Each row comes from the steps of one path. Every step used is in the known rows, and no mark comes twice. Write the path behind each row, first mark first.
(in the rows, 128 means zero)
Known rows:
E -> G -> H -> T -> M -> N -> B -> U: [155 132 140  96  88  39 149  99 108 149 141 104 185 161 132 127 156 131
 124 153 103 135 120 169 133 127 111 133 196 140 163 155  97  99 122 116
 196 159 124 113 145  79 125 152 116 163 157 161  97 128 115 151 132 155
 163 150 157 146 138  64 112 131 121  95 125 133 111 128 106 180 151 111
 145 116 191 134 121 111 147  70]
B -> N: [198 130 154  68  93  96 137 145 111  97 121  82 156 155 123  96 156 152
  92 121 109  93  94 127 108 119 108 153 165 180 136 166  91  78 132 143
 145 155 100 164 137  60 141 126  93 171 177  95 131 140  63 122 151 124
 159 134 184 167 128 124 120 127 132 107 155 159 156 162  97 145 135 107
 108 134 153 125 118  96 156  81]
R -> U -> B -> G -> H: [166 115 137  94  91  98 137  86 145 123 134  95 133 160  83 131 144 132
 140 146 105 148  71 139 123 147  86 179 187 150 144 194  84 110  89  89
 106  94 131 110 125 105 126 118 158 165 154 133 107 114 124  87 173 112
 135 125 169 140 132 114 129 135 139 122 104 104 154 136  96 164 146 125
 119 138 182 131 124  94 160  76]
G -> H -> T -> M -> N -> B: [187 104 127 101 131  61 164  78 120 121 129  99 200 185 117 131 149 151
 126 160 114 143 124 151 137 108  86 119 170 151 143 164  85 111  96  98
 166 168 132 163 144  91 120 132 110 151 155 128 129 120 107 146 113 108
 182 184 135 167 150  71 109 159  91  98 184 143 109 120 121 168 156 111
 152 128 168 140 149 158 137  14]
N -> B -> U: [195 112 154  91  82 106 138 119 159  93 139 111 172 144 125 125 144 161
 111 128 128 108 116 147 107 133  89 191 141 159 141 194  80  82  84 114
 150 134 121 152  80  77 137 134 119 123 173  99  86 138  80 140 174 158
 120 131 164 137 146  94 117 130 121 111  99 126 153 121 105 137 128  69
 120  91 170 112 116  57 162 106]
J -> G -> B -> U -> R: [161 102 138 116 104 112 149  92 142 105 148  97 146 124 126 127 191 146
 107 151 125 140  91 162 135 109  68 162 173 187 108 179 110  88 113  77
 120 150 115 107 109  99 146 139 134 164 176 112 108  95 114  80 172 150
 136 100 140 135 149  82 101 117 131  93  73 157 138 133 101 180 127  98
 111 120 215 119  98  84 141  78]
R -> U -> B -> G: [162 111 138  93  83 107 134 102 147 126 134  91 132 152  78 126 146 136
 134 139 114 141  70 132 120 155  86 185 181 151 146 206  89 108  89  99
 105  89 127 105 116 102 131 111 162 162 157 134 107 114 117  95 181 117
 124 117 173 130 134 115 129 119 142 117  90  99 157 134  89 157 145 121
 107 137 180 123 121  86 163  90]
H -> T -> M -> N -> B -> G: [172  98 132 105 114  99 162 108 108 152 121  98 211 154 111 112 154 159
 107 137 140 129 130 112 139 139  96 141 182 151 166 192 105 113 103 124
 191 155 129 134 128  74 131 115 113 146 162 149 107 133  89 185 133 130
 164 155 153 123 152  51 102 112  99  77 145 130 114 104 111 151 163 127
 114 129 174 132 135 134 129  39]
G -> B -> U -> R: [187  88 156  99 117 114 137  86 162  77 130  91 138 148 116 124 167 153
  71 128 130 149  94 158 136 148  77 198 132 177 119 199  85 111  70 106
 104 140  92 148  61 111 142 120 143 133 185 107  98 117  96  92 169 154
 123 128 144 152 138  84 109 137 134  99  95 124 146 145 127 164 110  89
 108 118 192 106 107 102 133  73]
M -> N -> B: [169 119 138 110 117 100 141 125 106  98 105  98 182 164 104 121 162 146
  72 132 119  93 105 150 130 119 107 166 146 161 133 197  90  76 102 138
 155 143 118 160 114  68 118 133 115 149 184 129 105 128  86 158 191 155
 114 129 186 164 150  82 112 112 108 109 145 136 144 143  85 138 144  35
 107 114 117 141 119  95 161  64]
E -> G: [139 126 136  75  54  54 133 132 117 130 145  61 165 131 120 119 170 143
 118 144 100 116 100 178 107 142  93 153 170 163 158 163 102  80 168 139
 163 154 114 120 143  75 143 123 133 180 166 143 137 109 104 142 159 143
 133 130 164 149 136 117 118  89 133 111  96 145 102 134  70 187 149  88
 147 128 164 104 111  77 190 109]
T -> H -> G: [194 123 103 101  73  64 157  87 123 125 124 117 187 165 103 112 152 163
 126 165 108 128  97 176 108 110  95 138 208 188 173 153 107  86 131 117
 153 158 134 121 168  92 124 112 126 170 153 123 121  93 124 119 135 103
 177 129 138 138 153 139 125 114 132 133 195 163 119 109 133 191 161  65
 146 152 185  98 106 110 177  79]
U -> B -> G -> H: [175 108 136  71  82  77 147  80 149 125 126 106 163 121  96 120 162 133
 125 167 110 115  82 151 118 123  76 161 186 179 155 147  77 125 117  88
 122 142 121  93 114 102 124 153 145 151 162 128 108 124 112 121 162 137
 132 162 160 166 144 104 139 132 118 131 106 164 140 121  98 160 125  87
 142 118 137 110  99 108 146  85]
G -> H -> T -> M: [190 100 125  92 119  63 162  78 133 121 134  83 195 180 116 132 150 156
 139 160 113 154 119 155 130 114  70 117 172 156 146 159  89 114 111  92
 156 172 130 165 153  96 130 117 117 161 154 118 149 113 112 124 101  93
 195 191 124 164 146  95 110 156  96 106 185 146 104 117 121 184 156 131
 162 143 180 124 148 163 148  20]
S -> E -> G -> H -> T -> M -> N: [189 131 156 120  84  44 130  98 109 161  85  84 159 137 121 120 162 159
 142 141 103 144 108 189 127 121  92 129 168 122 159 180 121  69 120 116
 229 145 146 114 165  72 113 117 130 186 162 139 123 124  98 130 152 135
 171 153 163 155 137 122 130 130  86 111 138 160 114 115 109 152 164 142
 140 135 136 123 139 150 117  65]
U -> B: [167  94 132  79 101  84 141 117 163 114 124  82 164 127  81 123 145 144
  99 159 131 102  85 154 124 134  67 171 127 174 142 189  83 113 116 113
 108 140 107 137  97 110 123 119 154 141 161 113 129 119  84 144 183 129
 108 177 163 160 150 111 124 113 119 111 103 147 135 124  92 157 117  60
  96 129 146  99 110  99 158  86]
J -> G -> H -> T -> M -> N -> B -> U -> R: [175 115 125 126 121  82 166  84 116 124 140 112 182 155 129 132 176 142
 129 162 115 150 106 160 137  89  80 125 202 164 121 165 112  88 105  70
 158 161 131 112 143  88 124 157 120 172 151 129  91 100 134 111 143 126
 180 133 140 142 151  68 102 137 115  86 114 151 133 118 113 180 143 123
 104 126 217 153 117 115 123  36]
T -> M -> N -> B -> G -> E -> S: [171  95 149  96 112 120 146  98  98 134 114 120 166 151 128 105 182 163
 135 123 134 125 137 152 136 139  96 155 185 135 152 182 112  75  74 113
 197 140 115 134 108  50 126 142 134 161 152 124  82 136  77 152 148 151
 142 150 163 152 133  98 117 136  91 106 168 144 121 131  94 144 126  98
  81 139 140 124 131 111 124  61]
U -> B -> G -> E: [185 107 141  66  78  85 144  85 156 133 109  97 145 103  96 111 165 134
 116 151 111 125  81 149 115 142  83 179 171 171 159 166  99 124 109 101
 125 128 116  89 106 100 128 141 159 140 167 119  97 138  94 125 186 133
 116 162 151 155 144 101 146 125 111 132  90 159 135 115  96 153 131  86
 116 110 129 100 102 120 137  83]
H -> G: [156 127 109  91  56  80 161 112 128 109 133  73 196 143 104 108 171 151
 111 154 110 104  94 160 104 109  87 128 173 172 156 159 127  98 160 145
 133 134 119 134 138  69 128 111 125 158 173 140 141 105 100 122 159 117
 148 108 133 129 149 124 106  96 116 103 130 151  95 110  94 177 165  75
 108 138 151 111 103 107 169 103]
R -> U -> B: [161 105 135  97 104 103 132 115 156 115 132  79 135 165  72 133 134 139
 124 141 120 139  72 142 125 153  79 183 145 148 136 224  87 102  86 104
  95  92 123 137 113 110 126  96 164 158 155 124 121 110 105 101 186 106
 120 133 169 136 138 122 121 119 137 106 104  92 151 139  91 161 141 106
  90 145 188 122 131  88 169  80]
N -> B: [178 100 148  88  92  88 148 119 145  94 138  96 189 144 109 126 153 160
 113 140 114 100 120 155 101 128  85 172 123 165 137 191  80  86 111 127
 143 146 131 164  90  79 128 133 118 132 163 102 120 120  74 174 174 139
 112 136 159 159 152  98 120 117 103 110 111 146 121 112  85 129 141  55
 131  96 140 112 128  69 178  88]
G -> E -> S: [190 109 153  63 106  89 130 104 140 117 120  57 135 122 131 108 170 166
  99 132  85 143 109 188 105 170  89 154 147 157 137 181 133  84  95 129
 156 131  97 158 131  79 127 105 146 161 156  79 141 146  53 113 176 113
 154 176 140 160 151 141 145 136 100 139 133 148  94 137  92 184 136  87
 115 149 150  94 153 141 150  46]

Write each row's path:
[190 129 161 124  88  43 133  99 110 160  90  96 169 137 124 122 160 157
 143 142 101 140 116 190 126 120  98 133 160 119 159 184 115  71 111 116
 235 146 154 112 151  71 109 127 123 173 157 139 112 127  91 151 157 144
 162 150 164 156 139 109 131 134  82 106 126 162 115 108 110 137 161 135
 141 122 133 124 140 141 115  68]
S -> E -> G -> H -> T -> M -> N -> B
[141 113 123 100  81  82 165  86 133 109 135  89 194 139 103 112 178 142
  96 161 112 108 100 159 123 113  89 130 158 177 148 163 117 117 138 138
 122 135 120 129 115  83 130 119 122 139 180 143 144 103  87 126 164 141
 128 102 123 136 153  90 102 110 107  91 122 158  86 112 101 163 160  65
 119 122 156 111  99 114 154  90]
H -> G -> B
[179 128 116  85  62  72 163  87 138 114 110  71 172 138 107 107 176 142
 114 146  93 133  93 174 103 118  98 133 169 165 152 162 147 103 139 140
 137 126 119 131 140  74 127 111 140 147 175 127 128 123  91 111 171 106
 148 123 110 137 146 120 120 115  97 113 137 154  85 107 102 172 174  82
  99 124 140 109 113 148 152  73]
H -> G -> E
[187 122 151  63  61 102 136  84 120 133 124  82 144 103 137  99 192 157
 124 130  81 140 100 159  95 163  96 164 213 172 160 146 123  90 118 113
 168 131 110  97 141  62 142 131 138 172 169 109 113 144  85 100 162 129
 161 132 148 147 139 127 152 124 113 154 106 161 112 126  83 177 149 117
 157 128 138 101 123 117 150  81]
B -> G -> E -> S
[186 125 131  86  80  85 156  65 100 136 123 104 184 149 124 111 180 145
 139 148 103 142 103 134 123 121  93 135 239 168 164 135  95 109 123  93
 177 159 131 101 163  70 139 145 115 174 172 145 109 126 130 111 115 124
 187 140 150 151 138  87 125 137 109 130 151 158 129 121 105 174 164 138
 179 127 150 134 117 137 141  54]
B -> G -> H -> T -> M -> N
[207 102 154  93  94 104 143 118 160  78 137 106 168 146 120 127 147 161
  95 120 120 124 108 160 104 140  89 203 132 164 135 203  85  89  71 119
 135 134 110 154  54  84 127 141 131 128 161 102  69 126  96 140 180 145
 124 124 161 146 137  95 124 124 130 104  77 113 158 120 119 133 115  80
  85  94 182 118 113  58 147  92]
N -> B -> U -> R
[171 128 143 105  99 104 143 112  94 108 105 108 178 151 112 114 174 141
  81 130 113  95 101 140 124 122 113 170 182 165 144 179  89  79 106 133
 163 141 122 128 121  60 124 148 113 155 186 140  88 133  96 151 184 164
 120 113 189 157 145  75 121 111 113 119 130 142 148 136  83 135 150  50
 120 107 116 144 110  88 155  74]
M -> N -> B -> G
[203 103 133 104 135  69 161  77 129 109 123 103 192 188 119 131 146 150
 112 149 115 159 118 156 138 115  89 138 172 149 141 171  91 115  74  95
 158 162 119 158 123  94 115 139 119 151 153 127  98 121 121 130 118 110
 188 179 136 162 142  71 111 161 107  95 163 124 128 121 140 167 140 126
 118 131 193 144 138 154 122  15]
G -> H -> T -> M -> N -> B -> U -> R
[163 113 148  86  96 104 130  96 145 136 134  90 125 142  89 120 148 138
 126 139 101 147  78 143 121 172  93 181 182 146 147 203 104 108  74 102
 116  81 119 103 119  99 125 113 166 162 146 125 104 129  98  96 189 117
 130 128 171 131 138 118 140 128 137 123  84  99 144 135  91 163 140 124
  97 145 186 122 131  94 148  77]
R -> U -> B -> G -> E -> S
[190 112 124  87 114  52 156  84 136 111 133  71 197 175 112 133 146 151
 115 163  96 145 104 155 123 117  78 120 165 169 140 157  87 114 123 102
 141 172 127 164 160 104 129 114 111 159 164 115 159 116 114 121 118  94
 192 184 131 167 155  98 116 149 105 116 165 145 107 123 119 186 163 113
 181 136 171 125 144 159 160  19]
G -> H -> T
[146 127 138  93  93  32 153  97 102 150 140  95 193 161 127 128 159 130
 125 158  98 131 122 173 129 125 109 122 187 143 162 153  96 101 134 123
 192 166 127 119 148  80 122 151 115 167 153 164 116 120 114 167 131 146
 159 153 155 157 140  65 113 125 111  94 130 142  93 125  97 175 156 104
 147 120 177 133 127 114 154  61]
E -> G -> H -> T -> M -> N -> B
[186 110 163  77  78  91 147  94 130 121 136 112 172 112 131 113 173 153
 120 135  88 117 122 159  92 147 100 173 173 162 154 166 100  92  97 121
 171 134 130 115  99  65 129 156 119 137 157 107  94 142  69 160 176 151
 125 125 155 154 149  92 147 127 100 135  89 158 114 109  84 131 144  83
 146  91 135 111 128  82 151  87]
N -> B -> G -> E -> S
[162 122 119 104  90  77 156  88 125 109 149  87 167 141 126 134 188 145
 151 172  99 134  91 178 118  82  63 117 194 181 114 145 105  73 152  67
 135 169 135 122 174  89 138 140 120 188 164 108 147  88 130  80 142 113
 170 131 136 159 151 118 109 130 114 119 130 179 119 126  83 198 151  98
 157 133 181 128 117 105 169  60]
J -> G -> H
[164 115 135  96 100  93 142  87 145 136 136  94 147 160  81 131 138 130
 132 148 106 152  74 128 128 151  90 171 187 151 150 199  87 121  85  91
 112  98 134 106 129 108 124 114 154 158 150 141 109 120 121  99 167 108
 143 131 166 131 141  95 128 132 137 111  99  98 149 126 104 163 155 135
 119 137 195 136 130 107 152  63]
R -> U -> B -> G -> H -> T
[180 109 151  83  65  95 150 102 130 109 139 112 187 124 120 116 169 154
 128 138 104 104 114 143  94 131  92 175 170 173 153 169  81  93 118 118
 159 143 137 120  97  66 137 153 112 138 167 117 100 126  89 162 165 153
 119 111 162 151 147  88 131 113 109 126  88 155 128 106  81 127 150  80
 157  84 133 115 115  60 169 102]
N -> B -> G
[208 124 106  96  78  57 158  70 130 129 111 116 173 162 105 111 155 158
 128 161  98 148  93 185 108 116 104 141 207 179 170 155 121  89 115 113
 157 153 133 119 168  93 120 113 135 161 154 114 111 106 115 108 144  96
 177 139 122 145 150 133 134 128 121 138 200 162 110 106 137 189 170  69
 140 146 179  97 114 139 167  60]
T -> H -> G -> E
[126 111 150  85  77  58 137 106 125 131 148  78 160 128 121 123 177 135
 105 151 103 121 107 176 126 146  95 157 156 165 147 166  94  98 146 130
 153 153 111 116 119  91 144 131 131 161 175 145 140 109  92 146 161 169
 114 122 155 156 140  81 112 103 124 100  88 151  92 137  78 176 145  77
 160 115 169 103 109  88 175  98]
E -> G -> B
[181 112 150  70 110  83 141 132 143 117 117  97 156 135  93 106 143 136
  85 149 126  85  85 135 123 121  95 163 142 178 142 176  81 112 116 127
 119 143 102 135 101  91 122 137 127 144 165 108 113 141  66 149 180 137
 123 165 184 167 141 103 128 127 128 102 116 159 157 147 105 136 109  76
  76 127 149 113 103  94 134  84]
U -> B -> N
[175 105 148  65  86  89 141  92 149 143 118  98 147  95 103 107 166 139
 105 155 108 119  86 153 115 153  83 172 177 171 158 163 104 119 105 106
 135 125 109  88 104  95 123 142 157 146 156 119 101 145  79 132 186 140
 121 163 161 153 150 106 152 125 115 133  83 160 128 120  94 158 120  85
 111 123 138  98 108 112 131  84]
U -> B -> G -> E -> S
[184 113 112 107  90  66 159  68 127 124 127 130 186 162 103 113 156 155
 114 171 111 131 101 175 122 110  97 140 200 191 164 155 101  99 117 112
 144 157 133 117 151 101 123 119 123 156 159 125 121  93 114 122 137 119
 162 125 131 145 155 112 121 125 128 126 191 167 112 112 139 184 158  57
 156 143 191  98 104 114 168  69]
T -> H -> G -> B
[176  98 140 101 107 112 152  85  99 119 115 124 175 168 118 117 179 158
 150 134 138 125 130 150 140 113  88 150 191 140 149 174  92  79  86  98
 183 152 126 138 115  59 130 146 127 164 161 133  86 120 102 141 132 145
 146 149 159 160 129  93 110 143  94 105 186 149 131 129  97 144 132 101
 101 131 137 133 123 114 134  61]
T -> M -> N -> B -> G -> H
[199 122 115  93  84  59 156  76 123 137 120 119 174 153 113 107 156 161
 118 163  94 143 104 192 109 127 102 134 211 179 172 153 126  86 111 118
 164 150 125 119 167  89 115 114 132 166 145 112 115 111 103 115 144 102
 183 142 131 143 156 139 138 129 124 141 191 163 104 111 137 197 159  70
 137 156 190  96 119 129 160  63]
T -> H -> G -> E -> S
[138 122 156  91  72  71 130 107 133 130 148  90 147 131 130 122 170 135
 102 142 115 128 104 171 129 149  99 170 167 163 150 169  93  95 130 122
 157 148 109 108 112  91 148 132 132 154 182 144 116 122  96 120 161 183
 118 120 159 139 136  79 109 110 136 101  84 138 115 142  92 181 136  86
 151 112 189 101 100  80 165 112]
E -> G -> B -> U
[175  99 159  99 106 119 134  89 163  93 132 100 143 144 120 125 163 153
  88 134 136 132 100 148 139 142  76 186 142 173 126 189  81 103  84 100
 120 139 104 146  86 105 150 113 129 127 196 101 120 127  81  90 162 165
 121 134 144 144 146  82 105 141 123 107 119 134 141 146 115 166 125  80
 144 113 179 100 110 100 147  84]
G -> B -> U
[170 104 131  86 104  79 155  77 131 145 117 116 175 133  95 117 160 130
 118 165 125 121  93 136 137 122  83 153 199 165 162 156  84 132 104  89
 143 144 121  90 118  98 118 153 141 148 159 148  93 131 110 142 154 139
 142 169 162 157 145  76 130 135 111 113 123 155 140 118 107 155 130  99
 120 123 146 124 103 128 120  62]
U -> B -> G -> H -> T -> M -> N
[175 129 140 110 113  89 150  98  92 118 107 110 193 161 113 118 165 137
  80 139 107 106 105 137 131 117 116 153 189 164 147 172  88  95 103 128
 170 146 129 128 131  68 116 151 104 150 182 148  93 137 102 158 171 157
 139 127 179 160 151  56 120 123 106 113 140 143 141 130  96 138 160  64
 140 103 127 153 118 110 144  49]
M -> N -> B -> G -> H -> T
[175 130 141 105 105  95 144  98  94 106 106 114 181 159 113 120 174 137
  90 137 105 101 103 148 126 112 111 159 190 162 141 168  85  83 105 123
 163 146 126 129 128  64 117 157 111 156 183 139  88 132 104 141 175 159
 132 120 183 170 144  74 122 126 107 124 145 147 146 139  88 139 150  51
 136 106 116 151 114  99 153  62]
M -> N -> B -> G -> H
[186 114 151  81  74  79 153  79 128 106 141 121 190 137 124 124 169 147
 138 149  92 113 115 152  97 119  92 162 181 167 152 150  74  96 113 103
 158 148 142 120 108  72 130 164 108 140 163 116 101 124 103 150 151 144
 135 125 153 166 143  87 135 138 106 133 108 162 126 110  89 132 149  83
 175  84 134 122 120  80 167  87]
N -> B -> G -> H
